Each row comes from the steps of one walk. Every step used is in the known rows, and no mark comes twice. Write the walk behind each row, first mark first.
In the rows, 128 means zero.
Known rows
dumed/ludu: [125 103 125 121 128 132 138 138 148 118 133 156 113 135 131 157 135 121
 128 128 138 110 165 120 108 144 124 144 144 124 116 118 118 105 119  91
 129 124 118 102 125]
budu/veme/gibel/mozu: [132 122 110 136 118 138 159  98 137 149 125 166 112 139 141 166 138 119
 132 130  90  91 178 112  99 121 123 127 137 127 157 111 114 111 176 172
 169 124 127  95 119]
zuviv/mozu/bazub/ludu: [135 126 132 129 109 148 101 133 128 163  84 150 119 148 142 175  93 116
 129 151  96 155 135  97  97 142 112 114 154 106 203 151 118 187 147 151
 150 118 152 104 107]
gibel/mozu/budu/gemav/zuviv/veme/bazub/ludu: [127 130 117 129 124 155 155  88 136 131 132 152 117 153 141 194 132 130
 136 172 105 115 170 116  87 151 128 157 146 170 251 152 133 165 143 156
 131 117 161 140  94]
budu/gemav/bazub/ludu: [129 138 137 131 119 153 124 128 140 131 179 114 174 158 147 177 132 134
 131 134  98 142 161 100 105 127 105 180 144 123 169 197 126 129 184 115
 128 116 169 113  98]
kolot/bazub/ludu: [121 126 122 125 113 136  85 108 146 138 159 152 169 139 140 174 130 115
 136 155  89 145 129 133 130 159 120 169 132 124 159 153 128 144 178  97
 128 119 133  96 110]
kolot/bazub: [117 113 123 125 117 136  98 119 141 128 148 137 174 138 141 166 135 116
 133 155 113 136 118 151 131 163 116 163 123 125 156 137 129 138 152 120
 131 112 121  92 102]
ludu/bazub/gemav/budu/veme/gibel/mozu: [133 109 125 141 113 148 138 117 123 130 131 119 162 136 143 149 117 127
 133 155 121  79 167 106  80 131 143 132 156 132 207 169 118 163 158 147
 166 114 179 106  91]
zuviv/veme/gibel/mozu/budu/gemav/bazub: [118 130 111 125 133 153 177  93 135 160 128 149 109 149 145 157 142 121
 136 149  98 126 151 121  69 138 130 136 154 153 233 153 129 145 161 143
 147 124 146  97  91]
veme/budu: [124 123 126 123 137 132 122 106 132 137  83 145 168 127 141 172 111 118
 127 129 129  78 125 128 129 144 133 168 131 131 183 139 118 100 154 122
 120 124 126  94 106]
veme/budu/gemav/gibel: [123 144 126 122 125 143 146 120 134 131 116 131 171 143 145 194 123 122
 127 118 129  75 142 114 122 120 122 178 122 113 203 182 113  76 167  94
 133 123 151 101  94]
mozu/budu: [130 108 123 134 123 135 129 104 132 119 101 146 141 138 140 122 105 123
 120 151 131 103 146 139 117 149 121 167 155 121 177 118 128 157 146 147
 103 114 124 110 114]
tapov/bazub: [129 117 128 137 134 124  99 121 141 108 134 126 154 131 146 150 125 125
 133 142 148 107 135 132 108 160 123 124 145 141 125 157 122 161 157 166
 122 115 155 107 109]
gemav/budu/veme/gibel: [124 126 118 145 112 146 164 117 120 121 149 144 158 138 147 145 124 113
 127 123 109  64 157 111  96 126 119 125 142 129 188 131 115 100 151 165
 160 123 131  93 120]
veme/budu/gemav/zuviv/tira: [127 140 134 128 124 142 125 100 130 122  99 138 180 141 147 199 138 125
 130 134 144  75 154 129 126 128 126 182 124 140 179 179 117 115 165 122
 126 120 138 112 102]
zuviv/veme: [117 117 113 124 122 148 148 112 135 155 102 158 128 139 143 103 104 117
 137 149 107 142 113 126 104 139 118  99 130 150 169 120 129 135 122 139
 127 123 127 100  94]
bazub/kolot: [129 117 131 125 117 130  91 134 131 145 101 128 132 133 141 174 120 128
 122 110 115  85 131 123 124 118 104 134 110 123 179 127 132 127 158 113
 118 123 143 104 120]
bazub/gemav/budu/veme/gibel/mozu/zuviv/tira: [142 137 123 137 104 151 126 116 129 120 137 142 126 152 154 182 153 127
 138 152 118  67 175 101  82 132 136 140 118 111 188 153 117 146 195 175
 172 121 158 134  94]
gibel/mozu: [126 107 117 124 140 150 138 116 142 144 127 160 115 138 142 174 117 122
 135 154 106  99 152 112 112 157 120 135 130 160 192  93 128 131 103 169
 129 118 149 134 103]
veme/gibel/mozu/zuviv/tira: [129 125 110 132 142 139 122 107 141 144 109 176  94 139 157 208 173 116
 131 126 128  81 196 120  95 139 131 144 146 142 173 103 120 141 161 156
 164 120 149 117 127]
mozu/zuviv/veme/budu: [129 139 116 125 130 139 116 114 130 144  95 166 117 134 153 148 143 121
 133 138 145 124 161 138 103 138 123 107 131 140 166 155 129 147 165 157
 154 115 136 116  91]
mozu/zuviv: [133 127 119 133 129 137  91 136 135 123 113 160 121 135 156 152 150 124
 127 129 151 124 183 135 118 136 108 119 134 127 121 125 126 140 154 164
 151 108 142 130 113]
kolot/bazub/veme/budu: [126 133 120 126 107 124 104  95 128 122 124 147 183 135 137 181 128 116
 134 155 106 115 114 145 119 168 133 168 125 137 193 155 127 115 195 122
 136 121 120  79  89]
ludu/bazub/veme/budu/gemav: [133 118 128 138 113 132 125 104 116 127  93 132 191 130 138 135  87 127
 130 143 127  93 147 117 102 136 140 138 159 151 195 170 121 137 164 121
 141 117 167  84  89]
dumed/ludu/bazub/gemav/zuviv: [131  99 131 128 117 135 133 133 140 110 129 135 131 134 129 160 144 128
 130 144 156 109 189 120  91 135 136 142 159 133 133 167 116 142 133  90
 141 117 148 108 110]
zuviv/mozu/gibel: [134 117 117 126 126 150 131 142 130 161  78 171 114 153 143 165  92 113
 125 132 104 139 143 122 111 122 103 134 140 115 157 115 124 198 137 134
 168 117 139 110 103]
tapov/bazub/ludu/dumed: [128 131 120 138 135 118  97 108 153 121 147 132 168 125 147 137 106 117
 131 146 123 102 153 118 104 162 129 132 158 145 121 177 122 177 172 144
 123 123 172 111 114]
gibel/mozu/bazub: [130 101 126 131 131 147 125 126 133 153 108 151 114 138 141 188 125 125
 130 156 112 122 156 110  95 168 120 133 140 146 223 137 123 138 114 176
 137 112 154 123  93]
dumed/ludu/bazub/kolot: [128  94 135 124 122 127 125 136 139 128 125 134 127 129 126 160 126 127
 126 122 145  92 169 121  99 133 128 132 150 130 151 157 123 144 124  71
 132 120 144  88 118]
tapov/bazub/veme/gibel/mozu: [136 134 116 140 127 117 112 100 134 107 129 144 133 133 145 177 140 123
 135 142 131  90 158 120  79 160 139 121 157 160 164 152 119 144 197 177
 148 124 164  99 108]
gemav/gibel/mozu: [122 123 109 129 125 147 164 136 141 135 131 165 115 146 145 181 121 114
 126 124 121  87 160  96 114 134 100 124 129 144 216 127 117 116 103 127
 120 120 169 124 104]
zuviv/gemav: [123 124 123 130 114 140 149 140 140 138 105 121 171 142 150 133 133 126
 124 143 123  83 160 119 111 129 127 154 126 117 114  63 119 152  99 152
 111 124 145 124 100]
tapov/bazub/kolot: [133 123 134 133 126 118  80 125 137 118 130 112 144 130 143 176 133 130
 129 126 142  85 131 132 105 146 116 121 128 137 154 176 129 167 180 151
 121 119 163 104 110]
mozu/bazub/ludu: [134 115 134 141 109 135  82 132 129 153  95 150 137 137 142 162 118 122
 123 136 107 161 152 103 102 153 115 141 157 110 188 180 113 134 171 127
 131 116 150  97 111]
gemav/gibel/mozu/bazub/kolot: [127 122 119 132 115 142 146 144 132 147 115 152 107 146 143 202 129 117
 121 118 123  93 161  94 101 135  97 121 128 132 252 165 117 123 122 125
 126 118 176 114  97]
ludu/bazub: [125  93 128 138 126 138 116 123 128 135 104 131 177 126 142 114  91 123
 127 142 136 112 145 125 115 138 124 125 162 145 158 139 124 166 113 125
 128 109 160  93 107]
mozu/bazub/gemav/budu/veme: [140 116 137 145  93 143 109 143 117 133 107 117 147 145 145 165 134 128
 126 150 121 129 148 106  79 149 122 137 137  91 210 197 110 127 183 166
 158 112 151 105  85]
dumed/ludu/bazub: [125  91 130 126 127 131 137 134 142 120 129 144 135 129 128 141 121 123
 128 133 148 108 171 121 100 144 133 135 163 133 131 144 119 139 110  83
 132 118 138  91 116]
budu/gemav: [125 127 128 127 118 155 127 138 140 125 149 122 160 152 148 154 125 131
 132 135 113 123 150 117 120 119 107 163 123 109 137 143 122  93 151 119
 144 114 149 121 105]

Write each row's walk
[134 117 117 140 112 131 153  86 130 127 108 153 126 140 138 130 122 122
 121 141 112  91 170 134 102 129 126 161 159 110 170 127 120 147 187 159
 135 118 116  92 120]
mozu/budu/veme/gibel
[126 129 138 131 122 154 134 135 136 126 171 104 177 157 148 170 136 135
 129 135 114 135 153 113 105 130 102 175 138 124 165 186 127 123 165 130
 129 110 161 110  91]
budu/gemav/bazub
[137 147 117 145 121 120 123 110 128 101 140 134 141 136 152 182 158 124
 134 142 144  68 181 120  65 159 144 118 156 157 170 154 120 159 193 196
 157 123 174 113  98]
tapov/bazub/veme/gibel/mozu/zuviv/gemav/budu
[133 130 127 137 129 125  82 112 146 116 148 140 149 132 145 158 120 124
 136 141 125 117 146 114 106 156 126 130 154 141 129 174 121 167 184 143
 121 122 166 110 117]
tapov/bazub/ludu
[123 133 128 135 113 157 132 132 134 108 147 124 163 151 149 174 153 130
 129 139 135 125 180 128 120 110  99 159 131 140 139 161 120 100 146 138
 142 110 151 136 111]
budu/gemav/zuviv
[139 124 130 136 115 142 125 102 123 140  93 160 126 145 143 216 134 128
 133 159 120 100 172 107  87 165 128 142 136 166 248 171 121 143 148 180
 141 115 158 126  85]
gibel/mozu/bazub/veme/budu/gemav/zuviv/tira
[124 126 110 133 137 146 155 100 137 131 126 152 110 143 147 207 172 120
 126 138 121  85 200 126  89 129 129 174 162 145 208 125 119 120 166 149
 156 120 148 118 127]
veme/gibel/mozu/budu/gemav/zuviv
[142 135 124 133  96 151 125 114 130 115 103 132 127 153 142 176 145 128
 131 172 126 116 173 119  97 118 119 143 132 120 167 156 118 169 187 179
 150 116 148 143  98]
bazub/gemav/zuviv/mozu/budu/veme
[136 125 134 129 102 154 113 145 121 148  89 125 126 153 146 180 104 120
 130 162 112 135 129 102  82 143 117 116 141  96 222 160 117 182 147 171
 164 115 156 112  91]
zuviv/mozu/bazub/gemav/budu
[136 148 120 140 118 130 123 134 130 128 119 136 144 145 160 172 180 128
 122 129 147 103 213 124  84 133 124 140 148 130 138 127 124 173 173 180
 146 114 160 123  95]
mozu/zuviv/gemav/bazub/veme/gibel
[132 126 126 132 109 154 120 139 129 111 138 118 154 146 149 156 129 126
 133 153 119  88 139 106  96 136 129 152 122 107 183 142 118 118 167 147
 146 121 157 132  96]
bazub/gemav/budu
[135 119 114 139 113 136 151 102 133 154 117 161 111 139 141 173 142 120
 129 131  92 103 180 111  91 127 123 126 143 122 171 131 111 113 182 176
 172 121 129  89 114]
budu/veme/gibel/mozu/bazub
[129 126 124 145 107 145 156 119 116 135 143 137 140 139 145 178 132 118
 126 122 105  60 162 106  82 131 119 122 138 131 236 158 118 111 160 172
 167 121 144  94 112]
gemav/budu/veme/gibel/mozu/bazub/kolot
[137 127 130 127 101 151 116 147 126 152  80 132 115 156 145 186 109 119
 128 153 113 142 134  97  88 135 111 114 140  89 216 165 114 179 152 155
 159 115 162 110  90]
zuviv/mozu/bazub/gemav/gibel
[130 132 120 146 114 147 153 108 122 124 145 162 138 142 154 166 137 115
 132 129 119  51 176 109  91 137 123 119 134 140 197 135 120 138 150 183
 165 119 139 109 115]
gemav/budu/veme/gibel/mozu/zuviv/tira
[132 122 117 146 115 134 141 113 115 128 107 139 164 131 148 146 124 123
 128 141 132  72 190 112  74 137 145 120 172 161 204 135 122 165 148 155
 161 117 181  99  96]
ludu/bazub/veme/gibel/mozu/zuviv/gemav/budu
[118 137 124 119 126 150 162 100 130 157 113 135 156 144 142 147 115 123
 138 145 109 125 114 123  94 137 129 138 129 147 217 185 128 126 160 125
 130 125 137  90  74]
zuviv/veme/budu/gemav/bazub
[133 132 117 128 105 146 125 146 140 120 121 133 131 152 148 169 137 124
 128 138 124 105 151  98 108 119 115 147 117  96 170 151 111 113 176 114
 136 122 168 128  95]
bazub/gemav/gibel
[135 127 122 134 108 147 109 128 134 107 112 129 142 145 146 176 160 128
 130 158 138 119 171 122 109 123 119 152 127 131 144 149 116 128 177 155
 137 117 152 145 105]
bazub/gemav/zuviv
[132 104 126 128 118 139 159 125 139 121 151 139 120 137 129 173 144 125
 133 141 134  80 192 106  71 137 148 140 160 125 170 166 114 134 147 103
 166 123 151  99 106]
dumed/ludu/bazub/gemav/budu/veme/gibel/mozu
[138 131 130 140 113 133 109 122 135  97 158 108 157 141 147 158 136 130
 138 155 138  86 141 117  83 152 134 127 134 122 150 190 118 160 198 183
 147 118 167 118  91]
tapov/bazub/gemav/budu/veme
[137 109 123 138 106 143 142 116 129 131 117 127 150 142 139 141 107 129
 129 157 128  91 170 106  92 128 132 134 152 125 208 182 118 181 156 134
 141 111 185 110  83]
ludu/bazub/gemav/gibel/mozu/budu/veme
[120 123 124 133 108 124  87 126 121 121  79 116 158 140 146 213 133 128
 123 115 123 115 109 122 107 138 119 136 114 142 215 135 130 146 168  98
 133 121 151  88 117]
veme/bazub/kolot
[129 123 116 139 119 149 134 130 124 128  83 168 130 147 144 183 138 114
 121 138 140 134 184 137 116 115  93 130 150 164 157 138 121 182 128 162
 151 111 139 131 117]
gemav/zuviv/mozu/gibel
[116 132 110 138 117 124 104 109 136 124  97 136 182 135 150 175 107 114
 125 136 105 132 132 108 107 154 131 146 144 149 180 136 123 153 160  93
 135 125 161  95 119]
veme/bazub/ludu/dumed
[133 117 126 130 128 154 146  92 138 126 127 157 118 151 144 185 130 130
 133 170 124  83 179 124 105 154 122 167 138 161 219 132 132 174 122 174
 118 112 151 148  99]
gibel/mozu/budu/gemav/zuviv/tira
[130 132 118 140 110 145 149  99 124 118  92 155 126 145 142 179 144 115
 123 152 137 111 189 134 104 117 106 127 163 157 181 137 120 178 146 187
 143 114 132 123 125]
gemav/zuviv/mozu/budu/veme/gibel
[130 138 117 136 101 135 102 125 128 107  90 137 139 158 157 229 156 126
 132 140 141 115 143 102  91 149 131 139 112 134 217 156 120 175 178 117
 150 117 177 119  94]
veme/bazub/gemav/gibel/mozu/zuviv/tira
[135 139 107 136 114 133 146  94 125 122 109 163 119 145 143 177 135 123
 130 139  99  90 175 110  82 137 136 152 154 147 207 115 120  95 200 151
 159 129 148 104 110]
bazub/veme/gibel/mozu/budu/gemav
[137 137 118 137 113 133 155 105 133 156 134 145 115 143 145 192 167 127
 127 123  97  78 201 111  83 114 122 132 135 127 171 135 120 147 193 182
 166 122 144 100 106]
budu/veme/gibel/mozu/zuviv/gemav/bazub/kolot
[138 125 129 133 123 128  90 126 143 104 138 111 149 138 147 163 140 131
 137 156 144 108 138 124  94 154 133 137 134 120 129 176 119 162 195 165
 136 117 168 122  95]
tapov/bazub/gemav
[128 147 128 123 122 145 139 115 134 144 118 138 158 146 143 217 125 123
 129 126 115  86 155 101 108 130 126 179 131 115 242 208 112  87 178  99
 138 124 165 106  89]
veme/budu/gemav/gibel/mozu/bazub/ludu
[125 127 106 130 145 141 129 115 140 143 120 167  94 136 154 206 174 116
 129 125 123  92 199 121  92 134 129 144 152 140 177 105 120 118 165 156
 172 120 150 117 127]
veme/gibel/mozu/zuviv
[135 149 121 134 106 131 131  97 118 112  93 150 167 139 140 176 120 125
 130 137 120  89 154 117 107 131 130 154 135 155 193 156 118  78 196 141
 141 128 140 103  95]
bazub/veme/budu/gemav/zuviv
[138 125 129 132 102 142 113 132 117 151  67 147 122 148 142 167  91 118
 128 154 105 146 129 104  89 146 115 103 150 117 212 139 119 174 147 174
 156 117 144  98  96]
zuviv/mozu/bazub/veme
